What can hang from each mark:
V: F
K: F L
L: D E G V
C: L
F: C D V
E: F L
G: F

Every row comes from one small tree of marks. Brackets hold a mark, then the marks that hang from it, in alphabetical order. Every link used is in the known rows. Which tree was each row made from?
Known rows:
{C {L D V}}: [ 40 -17 -13  12  15 -36 -27 -11 -41 -20  26 -39 -30 -18  39  10  -2  -9
   4  14]
{L D E {G F} V}: [ 64  99 -32 -12 -70 -20  -2 -76 -47  11  13 -10 -23 -43  35   5   2  28
  -2  12]
{G {F {C L} D V}}: [-87 -52   8  51  62   3 -32  30  45  -1  -5 -29 -31 -15 -52  15  30  50
 -31 -21]
{F {C L} D V}: [-70 -60  12  12  89  10 -60  34  60  12  25 -20 -17 -13 -45  13  20  43
 -40 -20]
{C {L E {G {F D}}}}: [-28  32   8  -8 -11 -18  19   2  -7   0  27  26   1 -16  -5   1   8  71
 -12 -13]
{E L}: [ 26 -15   0 -10   2  12 -11  -2  46  35  -6 -12  14  29  37 -12   9 -21
 -15 -21]
{G {F C V}}: [-34 -27 -14  54  27  12 -30   1  60  42 -41 -50 -28 -16 -24  16  35  15
 -37  -9]
{C {L D}}: [ 13 -45   6  13  26 -33 -10  12 -14  -6   9 -32  -2 -13  46  17  11 -21
  -9  12]
{L D E G {V F}}: [ 79  85 -46 -53 -60 -16 -34 -48 -54  28  29  15 -21 -41  37  35 -33  11
 -40  35]
{C {L D E {G F}}}: [ 26  44   9   2 -57 -46  33 -25 -43   1   7 -17  -1 -29  55  21  18  30
   3  12]
{K {F D}}: [-26 -32 -25 -40  64  28 -55  24  49  37  14  30   2   5 -41  18  -4  13
 -36 -14]
{C L}: [  5 -56   0  24  34 -24   2  35  16   0   6 -12  -5   9  28   7   8   5
 -11  -2]
{C {L {E F} V}}: [ 17  -4  -8 -19 -26 -35 -16  14 -28 -25  15  12 -77 -11  30  30 -17  23
 -13  -4]
{L D E}: [ 40  19  -7 -35  16 -12 -25 -26   9  22  -2   4  12 -39  47  18  10  -6
 -20  10]
{G {F D}}: [-49 -21 -30  31  38  15 -19   5  27  10 -12  12  -4  -6 -35 -10  14  21
 -26 -18]
{G F}: [ -4 -22 -29  46   2  -3   8   4  19  21 -34 -19 -10   0   7   0  19  -1
 -22  -5]
{K F {L G}}: [ 35  -1  -8 -42  -2   0 -13  -8  26  34  28  -3  29  39  22   8 -18  13
 -13   0]
{L E}: [ 27   4 -11 -29  16  -4 -17  -1  35  24   3  20   6 -18  30   7   9  19
 -31  -1]
{E {F C}}: [-30 -32 -23  24   2  16  -6  23  42   7 -44 -16 -50  -5 -13  19   8 -31
 -56 -14]
{C {L {E F} G}}: [ 15  16   6 -26 -57 -27  21   9 -10   9  15  15 -41  -6  36  36  -6  28
 -26  -3]
{V {F {C L} D}}: [-66 -55 -14   7  58   1 -18  70  16  -9   1  17 -16  -4 -35  25 -16  12
 -59   1]
{F C V}: [-17 -34 -10  16  51  22 -53   2  74  47 -13 -39 -20 -15 -16  17  26   7
 -50  -9]
{L D E G}: [ 59  66 -10 -47 -26  -6 -10 -53  -2  38  21   3  14 -38  49  11   7   7
 -23  13]
{V {F D}}: [-30 -34 -43 -18  49  20 -50  35  21  22   7  37  -7  -6 -34  21 -22   5
 -62   4]

Write each row's tree:
[-10 -41  -7  19  16 -29  -4  45 -19  -7 -24 -29  -9 -19  22  47  -1 -31
 -46  27] -> {V {F {C {L D}}}}
[-35 -43 -15  19  19  24 -53  11  63  40 -28 -38 -65 -15 -26  40  20  -7
 -61 -16] -> {E {F C V}}
[-18   5   4  44  -4  -1 -12 -29  45  27  -4 -49   0  14  -5  -3  12  36
 -20 -13] -> {K {L {G {F C V}}}}
[ 50  12  -9 -72  28 -19 -46 -13   6  -1  31  24   2  15  36  11 -34  36
   1   3] -> {K F {L E V}}
[ 69  57 -43  -9 -31   0 -34 -64 -27  21  36 -27 -23 -28  23   0  -4  -8
 -17  13] -> {L D G V}
[ 13  -9 -12  28  22 -27 -14  -1 -24 -31   7 -43 -36 -24  21   6   7 -17
 -10   8] -> {F {C {L D V}}}
[-39 -41   0  73   9 -24  37  42  14 -16 -42 -35 -17   0   1   3  27   5
 -17  -6] -> {G {F {C L}}}
[  8  47 -27 -40 -51  31 -42 -39   4  19  40  18 -61  16 -22  -8 -22   9
 -24 -38] -> {E {F D} {L G V}}
[ 42  37  -1 -28 -81   6  -8 -43   0  40  -4 -22 -27  10  44  17   3 -45
 -21 -15] -> {E F {L D G}}
[ 30  69 -39  47 -52  -6   7 -58 -27  10 -12 -44 -34 -34  -4  -3  15  -6
 -19   8] -> {L D {G {F C}} V}
[  8  83 -38 -19 -25   7 -20 -49  -8  13  37  37 -26 -32 -26 -17  -7  67
 -18 -14] -> {L E {G {F D}} V}
[-74 -24 -14  37  59  28 -55   7  67  30 -20 -21 -21 -23 -70   6  32  37
 -46 -26] -> {G {F C D V}}
[-50 -26 -37  -2  55  28 -35  42  39  17 -11  28  -8 -14 -52  17 -15   1
 -75  -2] -> {V {F C D}}
[ 61  44 -25 -36   4 -15 -47 -46 -20   5  18  -2 -15 -45  43   7  -4   7
 -12  13] -> {L D E V}
[-57 -33 -12   2  89  41 -80   4  86  36  14  -8 -14 -23 -61   5  18  30
 -56 -24] -> {F C D V}
[ 46  40  14 -37 -29 -37  10 -25 -21  12  33  -6   9 -28  61  20   5  20
  -8  16] -> {C {L D E G}}
[ 72  64  -3 -34 -39 -37  -9 -42 -53  -4  53  -7 -21 -35  56  14  -8  31
   0  18] -> {C {L D E G V}}
[  7  27  -4 -25 -30 -26  27  31  -5  15   4  17  -7 -11  21  41 -12  29
 -56  22] -> {V {F {C {L E G}}}}
[ -4  -3 -11  63  -8 -38   9  -5 -38 -41 -24 -52 -45 -26  12   6  17  -6
  -1   7] -> {G {F {C {L D V}}}}
[ 41  58 -13   6 -56 -41  27 -23 -42  -9  25  -3 -31 -17  33   3  -2  61
   5   5] -> {C {L E {G F} V}}
[ 49  82 -38  -4 -59 -10   5 -51 -20  16  12   3 -27 -22  16  -4  -3  49
 -14   1] -> {L E {G F} V}
[ 86  71 -16 -27 -56   1 -28 -74 -18  27  36 -29 -11   2  46 -11  -3 -22
   1  -7] -> {E {L D G V}}
[-46 -15   3  21   9  -4 -29  -1  15  28  38 -21 -22  -5 -37  14  18  69
 -20 -17] -> {C {L {G {F D V}}}}
[ 20   9  17 -60  39 -17 -21  -7  22   2  -8   2  33  -7  43  26  -6  -1
 -20  10] -> {K {F C} {L D E}}
[ -4 -15  15  -8 -17  20 -58 -21  43  40 -30 -57 -44  -9  18  39  23 -41
 -37 -25] -> {E {F C V} {L D}}
[  9  13 -22  27 -29   7 -27 -31  32  61  -1 -40 -20  -9  -8  18  27  36
 -27  -7] -> {L {G {F V}}}
[ 34 -23 -30   3  -5 -42 -35  16 -65 -19  15 -24 -36 -16  36  41 -27 -15
 -21  33] -> {C {L D {V F}}}
[ 44   1 -34 -26 -26   4 -40   3  -5  18   5   0 -24  22  28  13 -30 -19
 -27   1] -> {E {L {V F}}}
